Each row was made from one walk, in order. Every step used is in the known rows, and no mark comes twice. Write each row's walk.
In the rows, zero is written as 128.
Known rows:
M > H > P > K: [109 152 164 118 112 106 124 148 107 112 118 112 124 115 112 146 125 138
  99  99 144 144 132 170 140 141 130 151 143 123 161 130 160 137 169]
S > L > V > H: [116 127 122 102 168 137 147 126 102 122 120 136 137 128 126 101 107 151
 111 120 155 145 156 150 117 178 148 148 119 116 110 126 154 141 136]
H > M > L > Y > K > P: [110 140 106 114 118 134  78 121 154 129 104 146 119 148 151 136 113 110
 134 163  81 136 187 119 134 131 120 175 112 110 123  97 146  91 137]
S > H > M > L > Y: [107 148 125 183  77 132 127 119 136 120 111 134  91 145 129 103  46 117
 109 173 126 131 150 120 157 109 124 171 119 123 135 122 137  55 168]
M > H > E > L > Y > K: [115 127 154 161  84  70  65 149 130  90  75 131 162 132 134 128 118 123
  85 125  77 135 165 150 132 144 116 183 123 123 114 138 162 148 181]
S > H > Y > L: [ 94 156 134 155  86 130 116  95  99 134 119 108 123 156 132 124  45 127
  54 176 144 131  76 110 134 181 122 115 127 153 138 109 149 159 169]
P > L: [115 146 178 135 113 112 154 121 117 119 102 120 144 146 106 132 115 127
 119 113 128 139 100 136 130 159 124 138 110 134 134 123 157 158 167]
Y > K > P: [117 139 142 106 163 128  65 124 124 119 112 133 152 143 131 149 154 136
 114 144  89 137 139 146 114 171 115 148 115 131 122  87 157 165 139]
L > Y > K > P: [107 135 158 127 137 117  62 132 129 113  93 139 145 158 128 144 148 122
 140 155  62 132 171 142 117 151 128 186 119 117 112  94 162 174 150]
K > P > L > V > H > Y: [125 163 133  94 151 120 133 122  96 145 124 134 130 151 134  98  88 126
 107  96 126 159 119 126 130 252 135 152 105 123 109 135 169 194 121]
L > V: [122 140 121 108 133 154 123 129 137 123 108 123 154 142 111  90 125 141
 106 138 120 135 122 144 130 166 135 140 113 137 126 111 150 153 154]
S > K > P: [121 157 155 111 136 129  89 126 107 127 137 130 129 147 115 162 129 144
  49 170 121 143  98 146 136 173 119 153 112 128 140 109 151 119 151]
V > K > M > L > Y > H > E: [150 138 155 129  81 147 105 125 111 113 121 148 159 138 132 128 111 122
 114 145 133 166 154 125 123  89 145 160  87 109 105 146 134  89 143]
P > L > V > K: [107 151 151 125 129 139 147 126 132 119 134 114 143 143  98  87 120 140
 160  85 143 145  99 145 142 171 145 169 103 124 118 154 157 136 148]
E > K > M > L > Y > H > S: [108 114 155 131  81 146 154 100 131 110 103 141 131 133 186 113 156 130
  91 165 117 139 185 111 137  98 139 161  84 113 109 103 115 103 164]
P > K > M > L > V > H: [124 149 102 102 176 155 195 124 147 138 131 116 141 101 128 108  80 151
 109 128 149 151 146 145 127 160 133 138 106 121 128 133 117 103 131]
P > K: [112 154 151 119 138 130 160 134 109 122 128 103 145 126 107 153 139 145
 122 132 138 135 128 142 130 130 127 133 126 126 153 118 134 136 158]
K > P > L > Y: [124 147 200 133 106  94 102 132 122 123 104 140 133 174 112 142 115 102
 136 121  83 139 128 131 129 158 132 181 114 108 119 120 169 172 170]
P > K > M > H > E > L > V: [133 164 121 126 103  94 134 144 153 119 127 109 161 115 102 117  98 148
  62 107 132 157 101 153 130 177 119 175 106 121 135 148 148 133 181]
M > L > V > H: [129 119 107  97 169 150 150 130 129 129 117 133 141 119 157  80  72 135
  95 124 144 147 155 141 144 166 131 115 114 130 115 130 127 116 124]
K > P: [132 152 152 102 148 123  87 132 112 128 129 137 134 157 126 153 127 127
  84 138 120 142 113 130 127 163 119 128 121 127 132  96 156 146 147]
E > K > P > L > Y > H > S: [122 131 205 130  89 109 127 112  93 109 118 148 125 157 175 128 206 114
 130 119  86 139 156 126 142 157 140 198  91 100 102 112 146 182 173]
M > H > E > K: [154 134 170 138 110 117 106 128  99 100 127 123 148 127 150  99 138 131
  44 102 133 143 140 139 158 134 147 148 117 123 124 121 148 109 174]
Y > H: [124 135 145 112 117 148 108 125  90 108  92 130 151 147 126 142 162 145
 100 139 136 136 133 138 109 149 136 140 106 142 126 100 146 164 151]
H > M: [109 163 105 129 119 135 149 122 134 123 113 121 109 150 120 140  94 134
 109 153 153 131 130 118 140 142 121 147 117 136 148  95 151  90 158]
V > H > S: [116 130 123 136 171 114 172 136 112 113 129 133 106 126 172 151  74 138
 100 134 152 137 137 129 146 167 115 112 125 130 134 109 127 122 154]
H > S > L > Y: [ 90 117 168 139  89 104 142 122 115 119 118 144 122 144 141 150 126 123
 121 156 121 139 155 119 135 114 135 152 128 100 128 114 142 125 173]
Y > H > M: [118 154 102 113 105 152 132 118 103 111  99 130 121 151 123 149 138 143
 110 150 152 133 144 127 114 147 133 162 101 141 135  95 149 122 152]
E > K > M: [108 145 152 136 132 141 144 104 141 121 115 113 137 145 125 111 136 149
  85 149 131 135 131 130 122 131 137 152  99 136 125  87 151 104 168]
L > Y: [107 137 164 142 104 122 119 135 128 116  93 129 134 157 113 130 114 123
 122 148 101 130 152 132 130 120 133 155 128 126 131 110 153 139 175]
S > L: [102 135 161 113 115 120 127 117  98 121 117 132 142 138 111 145 134 139
  97 137 152 141 129 136 116 139 137 133 125 119 134 112 155 122 148]
H > Y > L: [ 94 151 127 101  91 130 126  97 113 143 112 113 147 159 138 147  81 122
  64 162 152 130 104  95 127 177 126  95 127 147 139  98 148 165 158]
E > L > V > K > M: [ 83 159 104 127 130 124 134 127 169 118 135 112 137 149 103 106 112 159
 114 123 159 143  98 139 118 167 118 160  96 135 118 137 153 115 159]
L > V > K > M > H: [104 164 104 136 139 147 127 138 158 103 129 125 127 141  93 100  68 161
 109  84 147 147 123 138 129 156 156 190 109 133 122 130 152 107 155]
P > K > M > H > Y > L: [ 83 176 116 120  93 119 165 106 128 134 120 101 138 140 111 178  46 138
  58 122 153 136 106 103 120 167 139 140 129 139 154 106 137 151 171]
P > L > V: [121 145 151 121 116 132 144 124 138 125 104 118 157 141 101  87 119 131
 126 110 116 140  99 145 133 185 140 157 104 132 123 129 158 175 162]

Write each row's walk:
[119 158 178 119 144 109 110 130 108 120 160 128 126 160 115 146 125 127
 144  81 143 150 100 135 137 164 130 155 108 115 125 135 161 134 143] -> V > K > P > L
[121 132 158 111 158 111 126 138 105 120 100 133 114 130 141 132  89 129
 103 136 155 142 139 161 129 169 118 117 127 133 131 114 172 136 149] -> V > H > P
[ 94 128 196 160  76  87  80 139 130  92  54 132 141 136 110 119 113 116
 147  97  75 134 150 174 128 155 134 207 127 122 120 124 193 179 176] -> M > H > P > L > Y > K
[162 130 151 122 152 135 160 108 120 124 135 133 149 111 175  96  92 129
  46 145 148 158 150 130 145 135 131 116  92 118 109 121 133  55 137] -> V > H > E > K > M > L
[110 143 129  94 150  92 156 145 123 127 119 104 129 112 131 104 134 147
 114 123 158 142 135 180 130 201 106 140 123 119 133 149 160 163 155] -> E > L > V > H > P > K
[113 139 157 121 120 150 143  96 150 129 117 121 146 130 149 100 130 137
  66 147 142 141 138 122 137 114 134 126  97 129 122 101 134  69 152] -> E > K > M > L
[115 147 172 122 144 107  90 120 125 118 104 131 159 142 121 147 144 128
 137 114  79 140 107 149 115 189 118 166 103 128 116 103 168 180 141] -> Y > K > P > L
[ 88 149 125 125 112 136 100 113 107 128  96 118 153 133 127 131 129 144
 102 153 108 138 131 124 115 179 126 133 119 146 127  99 157 161 131] -> H > Y > K
[ 87 136 114 164 135 119 127 127 162  97  98 132 128 121 145 158  84 156
  92 125 105 136 126 135 122 156 121 172 114 142 130  88 143 124 166] -> Y > K > M > H > S
[163 140 217 149  86  83  81 133 101 105 123 140 143 154 140 103 135 100
  84  82  82 151 151 138 157 150 151 203 109  93 106 140 169 144 185] -> M > H > E > K > P > L > Y
[ 92 133 160 143  91  85 125 139 136 113  84 124 132 161 120 136 124 124
 105 149 113 123 143 130 130 132 110 153 119 125 127 126 154 147 186] -> E > L > Y
[ 93 137 108 121 150 146 147 105 127 135 101 132 144 115 157 139  63 145
  86 151 128 150 155 115 110 179 120 124 103 142 112 106 137 107 106] -> V > H > Y > K > M > L
[106 173 173 170 106 116 125 123 126 124 122 105 109 120  81 135  95 145
  98 167 132 148  80 178 120 140 118 161 119 132 150 121 165 122 174] -> S > H > P > K > M
[104 147 131 120 130 149 140 115 149 125 142 125 132 136 123 133  85 141
 109 128 162 153 117 124 133 107 129 121 103 128 129 121 133  57 129] -> V > K > M > L
[161 130 204 146  57 110 105 131  85 106  80 143 174 147 114 127 150 107
 123 132  94 150 134 142 120 135 145 178  91 114 113 145 161 185 174] -> P > L > Y > H > E
[111 139 164 118 129 110 163 135 135 132 104 128 114 115 131 142  71 119
 127 149 136 148 175 158 128 108 126 147 123 104 134 132 146  93 149] -> V > H > P > K > M > L > Y
[109 148 167 112 108 124 117 128 133 123 130 120 136 138  99  75 132 128
 156  93 145 153  82 171 139 179 139 160 109 119 123 155 182 146 152] -> H > P > L > V > K
[122 126 119  87 122 158 118 124 145 135 113 130 160 127 138  77 112 129
  88 137 130 142 129 128 144 148 129 111 112 130 128 123 132 121 139] -> M > L > V
[118 151 213 171  82  97 104 123 107 118 104 123 115 137  98 100  93 123
 111 135 125 144  55 177 138 173 118 151 113 136 133 137 186 150 178] -> S > H > P > L
[ 88 163 114 123  85 122 129 102 137 130  98 120 132 157 124 160  19 130
  41 135 153 135  97  97 118 183 136 132 125 150 139  91 151 153 172] -> K > M > H > Y > L
[132 151 201 117 133 112 121 109 110 122 131 126 134 153 138 116 171 122
 102 106 117 141 115 140 139 170 131 158 104 115 117 110 161 148 160] -> E > K > P > L
[123 140  96  96  94 160 136 110 108 122 106 138 130 137 150 138 128 132
  93 148 156 143 156 115 128 134 127 131 100 133 134 107 127  90 134] -> Y > H > M > L
[ 76 113 156 152 108 108 121 121 125 109 101 141 141 129 149 146 150 134
 145 163  88 130 175 134 118 117 132 179 125 103 119 107 143 138 157] -> H > S > L > Y > K
[140 137 151 120  97  84 100 135 115 118 120 123 157 138 137 136 128 124
  55 148 138 147  95 136 140 162  98 103 109 131 131 135 154 127 170] -> H > E > L
[180 140 202 116 164  96 136 120  83 118 150 135 137 135 165 115 136 114
  88  98 124 157 128 145 150 185 129 145  98 104 106 135 161 132 151] -> V > H > E > K > P > L
[106 167 142 130 139 131 167 122 140 127 120 105 141 129  90 168 112 151
 116 147 132 139 111 142 114 127 131 154 112 131 150 105 137 118 160] -> P > K > M
[115 129 160 127  92 141 104 131  98 105  73 136 149 156 122 135 157 132
 126 148 104 130 167 134 115 123 147 177 109 129 118 109 151 178 167] -> L > Y > H
[121 133  98 119 177 134 175 136 131 117 128 132 114 124 166 100  81 143
 112 131 141 141 142 133 149 190 124 126 117 128 120 112 130 148 149] -> L > V > H > S
[129 141 168 106 147 129 101 116 108 121 139 127 132 156 152 116 174 132
  79 132 123 135 137 132 141 157 133 142 111 121 121  93 154 132 156] -> E > K > P
[123 143  89 116 158 133 181 121 125 128 124 134  99 127 162 128  50 127
 101 138 178 140 172 117 146 143 118 116 119 129 137 113 129  54 125] -> V > H > M > L
[126 134 110 112 177 146 150 137 123 119 109 125 135 133 133  92  84 143
 110 121 135 138 146 146 133 189 136 139 117 136 116 116 145 158 142] -> L > V > H
[139 151 159  94 134 119 110 128 135 133 124 135 149 157 107 104 126 121
 120 108 102 151  95 144 129 212 131 159 102 119 119 118 168 182 150] -> K > P > L > V
